In the rows, 128 means zero.
Known rows, with every way that one mark hangs from another:
goselot[dotu[ridi sogav]]: [ 73 143 126 151 126 139  86 113 125 127 140 159 137 108 182 133 122 116
 136 103 123 162 130 174 131 160 124  90 107 104 110  91 100 131 100 120
 125 131 121 126 131 110  98 124 131 112 165 110 127 133 124 156 212  60
 129 148 136 107 123 189 135]
sogav[dotu]: [121 146 122 139 126 117 151 122  98 102 100 108 138 122 119 124 153 118
 141 144 129 121 111 103 114 104 123 126 132 131 110 148 159 108 141 151
 122 125 133 106 132 144  90 128 139  95 110 114 112 137 128 154 133 110
 116  92 110 131 149 119 127]
zake[faval[kivip[furud[dotu[goselot sogav]]]] setid]: [118 105  91 104 102 182 154 154  75  67 131 123 136  90  85 191  95 128
  48 118  99 161 137 206 117 169  87 100 131 104 143 134 160  86 107  96
 145 101 154 170 135 122  91 179  70 125 151 149 144 130 121 150 147  97
 150 128 122 102 183 192 141]
goselot[dotu]: [108 129 127 144 133 118 140  98 126 132 142 140 122 109 143 131 140 133
 135 139 139 141 127 128 135 143 135  98 131 131 109 122 120 140 124 125
 115 149 128 112 115 135 108 117 136 110 117 105 121 124 144 147 183 103
 132 132 129 103 112 140 115]
sogav[dotu[goselot ridi]]: [110 147 119 148  97 133 130 110  90  88 103 135 125 112 135 123 140  96
 118 119 111 152 110 129  75 110 101  99 127  88 115 133 112  92 131 152
 147 116 138 113 135 144  79 149 127 100 146 103 106 159 106 145 172  80
 111  91 103 148 145 162 134]
furud[dotu gemuf kivip[faval]]: [ 88  79 143 147 102 110 171 156 177 118  88 123  86 101 106 128 189  91
 174 104 177 134 138 137 120  69 112 163 124 138 143 127 210 149 164 132
 138 124 175  86 130 172  93 147 125 129 142 143  93 100 174 126 123  96
 137 154 153 136  80  97 186]
furud[dotu gemuf]: [112 115 156 153 114 125 130 133 162 136 107 158 114  92  88 142 164 122
 143 109 173 132 156 131 137 105 123 168 125 115 137 110 155 139 155 146
 133 106 176 103 127 169 116 113 136 188 116 143 124  90 142 130 152 109
 125 128 163 131  86 113 176]
melada[ridi setid]: [112 177 105 120 109 176 129 126 120 124 175 150 134 103 127 150 167  75
 151 164  94 152 153 116 143 150 198 133 123 147  95 148 134  91 147 150
 179 121 154 126 140  92 197 133 132 154 128 142  96 148 130  88 129 137
 119 125  77 109 137 171  76]
furud[dotu[ridi] gemuf kivip[faval] mivu]: [ 74  65 146 152 126 116 180 172 190 109  68 148  55  98 101 143 182  83
 177  89 195 115 153 163 104  65 113 194 139 116 129 141 222 161 165 148
 146 106 180  77 116 152  94 178 146 121 188 166  69  65 192 133 135  56
 116 159 168 102 118 138 215]
kivip[faval furud[dotu gemuf]]: [119 100 134 161 114 133 141 158 134 125  93 114 112  86 110 143 141 111
 178 140 150 142 177 152  97 122 116 137 124 124 158 142 176 121 140 120
 182 100 145 102 106 120  92 167 155 127 125 154 138 126 164  94 116 104
 124 134 174 118  99 152 219]
faval[kivip]: [136 119 106 100 146 137 139  99 109 144 121 115 103 149 103 116 111 129
 124 132 135  86 111 144 141 123 140 111 137 136 133 133 148 145 124 153
 157 139 131 148 139 110 100 154 105  99 125 154 120 123 114 136 114  94
 143 131  98 123 156 104 107]
dotu[goselot ridi]: [111 125 125 142  95 150  97 110 118 106 129 162 108 112 153 130 109  97
  94  89 102 168 129 172  75 136 100  91 123  74 134 105  65 102 110 130
 167 112 132 137 135 131 110 160 114 133 178 109 119 157  93 113 185  82
 115 124 115 145 123 189 134]
zake[faval]: [131 132 120 113 128 177 152 156 110  89 127 114 120 113 136 144 101 151
 108 126 101 163 151 157 126 145  95 127 143 102 133 141 139 121 119  99
 111 104 137 131 124 129 131 138 104 141 131 131 143 106 151 140 147 140
 155 125 138 119 169 149 134]
faval[kivip[furud[gemuf mivu]]]: [139  90 118 102 174 141 156 108 107 129 114  96  99 146  85 133 130 146
 123 142 160  69 127 155 124 139 138 129 136 137 149 149 185 149 127 154
 181 130 140 137 121 100  98 174 128 106 114 157 134  87 147 124  99  78
 148 112 116 103 182 119 151]
furud[dotu]: [111 140 130 150  99 112 132 128 152 144 107 162 123 112  98 142 139 113
 150 129 149 125 141 134 128 109 121 137 142 113 130 115 132 127 149 131
 123 111 149 105 129 137 125 133 130 129 138 148 110 134 129 129 130 126
 115 141 161 129  90 114 156]
faval[kivip[furud]]: [142 112 103 106 151 142 140  98  94 143 124  94 114 153 101 120 106 143
 132 150 134  83 119 156 118 146 135  97 131 140 148 138 155 136 118 138
 179 140 117 148 126  91  97 170 111  85 123 150 129 127 133 125  99  98
 146 120 113 119 165 104 129]
furud[dotu[goselot ridi] gemuf kivip[faval]]: [ 78  79 142 161  76 124 150 144 167 104  89 144  73  88 127 128 174  67
 151  77 158 162 136 167  84  76  89 136 120  98 150 113 165 129 153 135
 166 117 175  90 134 177  84 170 117 134 182 127  87 120 153 116 164  63
 127 147 142 152  74 143 186]
furud[kivip[faval]]: [104  91 116 125 113 116 168 150 144 110 108  94  99 135 147 116 151  99
 159 124 136 128 113 137 113  92 112 121 128 147 134 144 181 135 139 114
 132 146 121 111 131 137 107 163 119  70 153 127 100 135 165 124  98 114
 137 152 120 138 120 117 132]
furud[gemuf kivip mivu]: [101  61 158 118 159 114 189 149 166  93 108 107  84 132 107 139 197 126
 117 107 198  88 117 133 122  93 123 187 129 143 131 153 233 167 149 140
 129 140 166  92 122 156 129 153 144 131 133 128 111  46 187 132 108  83
 145 124 125  96 169 114 159]
faval[kivip[furud[dotu[goselot sogav]]]]: [123 126 104 111 121 135 128  95 103 127 114 117 114 150 100 136 118 127
 117 139 145  92 113 170 117 138 118  90 133 116 155 124 149 124 118 142
 187 125 136 132 143  94  94 187 106  76 134 151 138 139 119 117 106  78
 141 120 125 130 149 130 145]
kivip[faval furud[dotu[sogav] mivu]]: [106 121 122 146 108 121 139 169 143 106  82 132 114 109 119 167 139  99
 167 147 163 118 158 166  97 113 106 133 143 115 149 149 192 119 132 115
 174  86 132  93 115  73 103 204 159  65 146 175 137 131 167  96  90  83
 113 137 187  97 131 197 226]
melada[setid]: [123 151  92 132 117 121 141 129 132 120 172 167 153 102 105 140 159 105
 130 156  92 139 141 105 122 144 152 138 120 150 112 141 137  98 148 142
 158 141 138 124 152 104 151 129 108 150 127 138 138 143 128 129 130 123
 119 129 104  98 129 155  87]

Rows:
[ 87  66 149 139 124  96 206 165 196 103  70 136  62  98  88 151 205  92
 161 105 213  98 138 139 121  56 112 196 146 135 134 154 251 164 174 144
 138 113 187  64 120 157 106 174 148 114 146 160  90  62 196 127 105  73
 128 147 162 100 114 122 210]	furud[dotu gemuf kivip[faval] mivu]
[ 53 127 129 154  86 120 108 142 157 120 100 149 124 137 145 128 149  85
 157  90 141 137 120 186 109 104 101 132 113 107 139  86 154 125 137 112
 127 124 138 106 155 126 112 160 109  88 215 143  88 140 149 151 133  77
 130 168 164 147 101 126 158]	furud[dotu[ridi sogav] kivip]
[120  99 148 150 143 125 152 135 143 117 103 127 118 106  86 159 158 139
 139 143 184 102 158 151 104 135 119 161 130 118 152 143 187 133 144 130
 167 106 156  96 103 119 127 162 164 141 124 151 134  80 174 113 107 101
 129 109 176  95 145 139 212]	kivip[furud[dotu gemuf mivu]]
[122 118 110 108 145 130 142 111 113 132 104 118 109 152  85 141 122 131
 129 144 163  67 120 170 125 132 128 118 141 125 145 134 178 138 129 145
 176 121 135 126 134  81  99 190 121  71 138 171 129 114 138 124  90  75
 139 124 137 104 169 129 157]	faval[kivip[furud[dotu[sogav] mivu]]]
[ 76 147 131 136  77 156  49 125 120  85 134 172 137 126 183 146 111  85
  75  67 102 177 108 201  93 144  80  85 102  57 143  75  71  93  93 117
 170 103 138 136 165 105 105 169 103 119 191 110 150 164  79 118 182  49
 125 128 127 155 135 237 145]	dotu[goselot ridi sogav]
[ 72 142 137 146  84 120 107 139 166  92  91 210 105 109 116 173 145  87
 104  89 168 127 130 186 101 100  91 144 145  65 130 109 133 114 135 139
 152  80 165  96 147 104 119 189 133 103 184 156 120 121 116 122 156  53
 104 136 172 111 133 212 191]	furud[dotu[goselot ridi sogav] mivu]
[121 106 118 151 119 120 165 161 142 115  79 126  98 101 104 157 135 105
 178 156 160 116 168 152  88 108 113 139 150 122 147 161 186 124 141 122
 170  95 129  88 102  87 107 201 163  68 140 173 118 128 171  97  95 101
 110 136 185  95 129 169 221]	kivip[faval furud[dotu mivu]]
[101  79 124 112 133 107 200 163 162  93  94 105  78 137 126 138 168  97
 145 128 171  93 114 136 109  81 114 154 148 147 123 170 221 151 148 125
 133 134 136  91 121 118 114 192 141  50 157 145  95 101 182 127  86  94
 130 149 129  98 163 138 157]	furud[kivip[faval] mivu]
[133  98 119 111 146 132 158  98 118 123 105 119  92 133  72 140 136 134
 115 136 173  75 125 160 113 127 123 119 144 122 152 142 177 141 132 155
 190 120 152 119 124 108  96 188 122 103 117 157 126  98 138 116 107  74
 142 111 129 110 160 126 164]	faval[kivip[furud[dotu[goselot] gemuf mivu]]]
[ 94 127 133 156 119 119 143 142 162 131  84 187  90 109  93 153 132 106
 152 112 168 111 155 157 109  98 124 166 155  96 118 132 148 142 151 147
 132  88 152  97 116 115 125 162 144 121 182 178  87 102 145 138 145  90
  97 145 177  95 128 151 191]	furud[dotu[ridi] mivu]
[133 100 118 138 138 129 162 162 127 108  97 100 102 112 123 148 129 112
 160 157 148 117 158 150  90 127 116 125 142 128 146 170 185 126 126 118
 174 104 116 104 101  81 106 196 162  70 134 158 134 123 168  94  92 102
 121 126 156  92 154 180 201]	kivip[faval furud[mivu]]
[134 117 102 115 125 136 143  89 102 137 113 113 108 142  90 130 119 130
 125 147 146  91 118 162 111 136 123  92 141 121 154 132 145 125 129 145
 184 127 134 129 132  99  94 183 110  83 132 153 123 139 124 117 104  91
 142 119 124 128 143 110 138]	faval[kivip[furud[dotu[goselot]]]]
[131  90 147 133 163 137 149 134 126 108 121 106 121 117 103 152 150 150
 126 145 173 103 152 144 103 151 127 152 123 128 150 151 184 134 129 129
 165 118 140 113 103 112 129 160 163 141 113 135 146  77 169 109 103 102
 138 104 154  93 170 148 192]	kivip[furud[gemuf mivu]]
[124 110 107 116 137 135 148  97 110 130 102 129  93 144  84 135 116 126
 124 134 154  81 129 175 103 133 122 104 145 112 147 139 154 134 132 149
 190 119 134 124 126  88  92 197 120  79 151 164 116 123 129 123 114  71
 134 120 129 110 163 130 155]	faval[kivip[furud[dotu[goselot ridi] mivu]]]
[ 49 113 136 141  81 107 141 139 176  78  89 175  92 134 131 159 174  76
 113  83 180 114 102 191  88  88  79 137 137  83 135 110 173 124 144 127
 144 110 162  83 150 115 116 208 119  64 212 142  94 118 150 134 130  44
 123 147 161 122 139 182 177]	furud[dotu[goselot ridi sogav] kivip mivu]
[ 95 101 139 159 122 140 124 174 148 109  82 135 104  87 121 160 143  97
 174 120 163 138 177 185  94 119 108 153 123 103 153 137 189 130 131 125
 190  79 149  97 110  91  90 191 165 113 158 171 136 102 168 101 126  61
 115 138 190  97 134 205 249]	kivip[faval furud[dotu[ridi sogav] gemuf mivu]]
[113 107 121 117 156 144 130 111 114 135 105 124 102 136  89 139 126 131
 134 126 165  82 135 181 122 138 130 132 131 116 150 129 173 146 128 153
 187 115 148 129 130  92  90 181 123 107 145 171 127  93 140 126 116  58
 141 123 139 107 170 135 173]	faval[kivip[furud[dotu[ridi sogav] gemuf mivu]]]
[ 69  98 153 139  75 113 131 133 175  86 109 146 113 115 127 154 203  90
 105  81 186 138 102 169 116  95  81 140 108 102 158  93 181 121 146 124
 144 123 188  88 161 172 108 160 108 133 148 112 129 104 145 121 135  67
 147 131 146 159  94 140 166]	furud[dotu[goselot sogav] gemuf kivip]
[ 65  83 153 134 114 103 170 181 199  90  74 141  82 109 107 164 207  85
 153  93 213 102 131 164 136  64  98 190 133 124 137 136 252 157 158 134
 141 103 190  70 140 142  99 182 142  99 157 162 112  64 188 127 112  52
 135 154 170 105 128 160 215]	furud[dotu[sogav] gemuf kivip[faval] mivu]
[ 64  87 159 133 124 102 161 159 194  91  87 144  97 123  99 162 210 106
 130  93 217  91 120 160 136  82 105 195 124 118 138 122 241 155 163 136
 127 113 189  73 144 147 118 166 139 121 151 154 115  51 184 137 109  58
 142 140 168 106 139 135 196]	furud[dotu[sogav] gemuf kivip mivu]
[127  97 118 116 147 140 147 100 114 128 102 125  89 130  79 137 129 130
 123 129 166  82 135 175 107 129 126 121 140 111 151 135 165 138 130 156
 193 115 151 126 124 106  90 188 122 109 137 160 119  99 135 119 120  64
 135 113 130 109 161 131 166]	faval[kivip[furud[dotu[goselot ridi] gemuf mivu]]]
[126  85 102 106 133 184 179 163  85  75 126 114 123  86  62 191 104 139
  70 126 119 145 155 194 120 162 105 136 137 122 134 153 190 109 119 111
 139 100 165 164 119 131  95 170  86 147 145 163 132  95 142 155 143 101
 145 131 122  78 195 165 156]	zake[faval[kivip[furud[dotu gemuf mivu]]] setid]
[ 95 101 160 157 139 126 141 147 173 127  86 183  82  89  83 153 157 111
 141  94 192 118 170 155 118  97 124 198 139  97 122 126 170 155 157 159
 144  88 183  94 113 146 117 142 153 179 159 168 100  54 154 134 162  71
 107 134 172  91 129 150 208]	furud[dotu[ridi] gemuf mivu]
[125  99 119 118 157 143 148 108 112 140 101 120  92 134  78 134 126 132
 139 130 163  78 141 170 117 132 138 134 136 124 147 137 176 148 133 155
 187 120 143 127 120 101  93 178 128 113 137 172 114  92 144 127 114  71
 136 121 134 105 167 117 167]	faval[kivip[furud[dotu[ridi] gemuf mivu]]]
[ 76  82 151 155  88 122 143 119 165 107 102 152  87 104 115 131 178  91
 128  79 163 148 127 169  88  95  91 139 114  96 152  98 149 129 152 135
 155 127 177  94 135 183 101 153 111 151 181 114  91 108 147 129 161  72
 136 137 142 152  85 117 167]	furud[dotu[goselot ridi] gemuf kivip]
[ 98 111 134 164 109 148 103 166 133 120  93 124 118  87 136 143 130  96
 177 116 139 159 178 186  95 133 109 129 108 104 161 114 162 117 127 116
 190  89 140 111 114 102  81 173 150 125 159 158 137 130 155 100 134  73
 122 143 181 126 103 189 227]	kivip[faval furud[dotu[ridi sogav] gemuf]]
[ 52  94 146 156  69 129 118 154 171  89  92 153  89  96 146 142 177  61
 137  59 157 167 124 193  95  86  75 133 107  87 155  91 170 122 136 121
 169 107 181  91 153 158  80 176 109 120 188 128 112 122 143 117 163  41
 131 157 154 158  83 177 192]	furud[dotu[goselot ridi sogav] gemuf kivip[faval]]
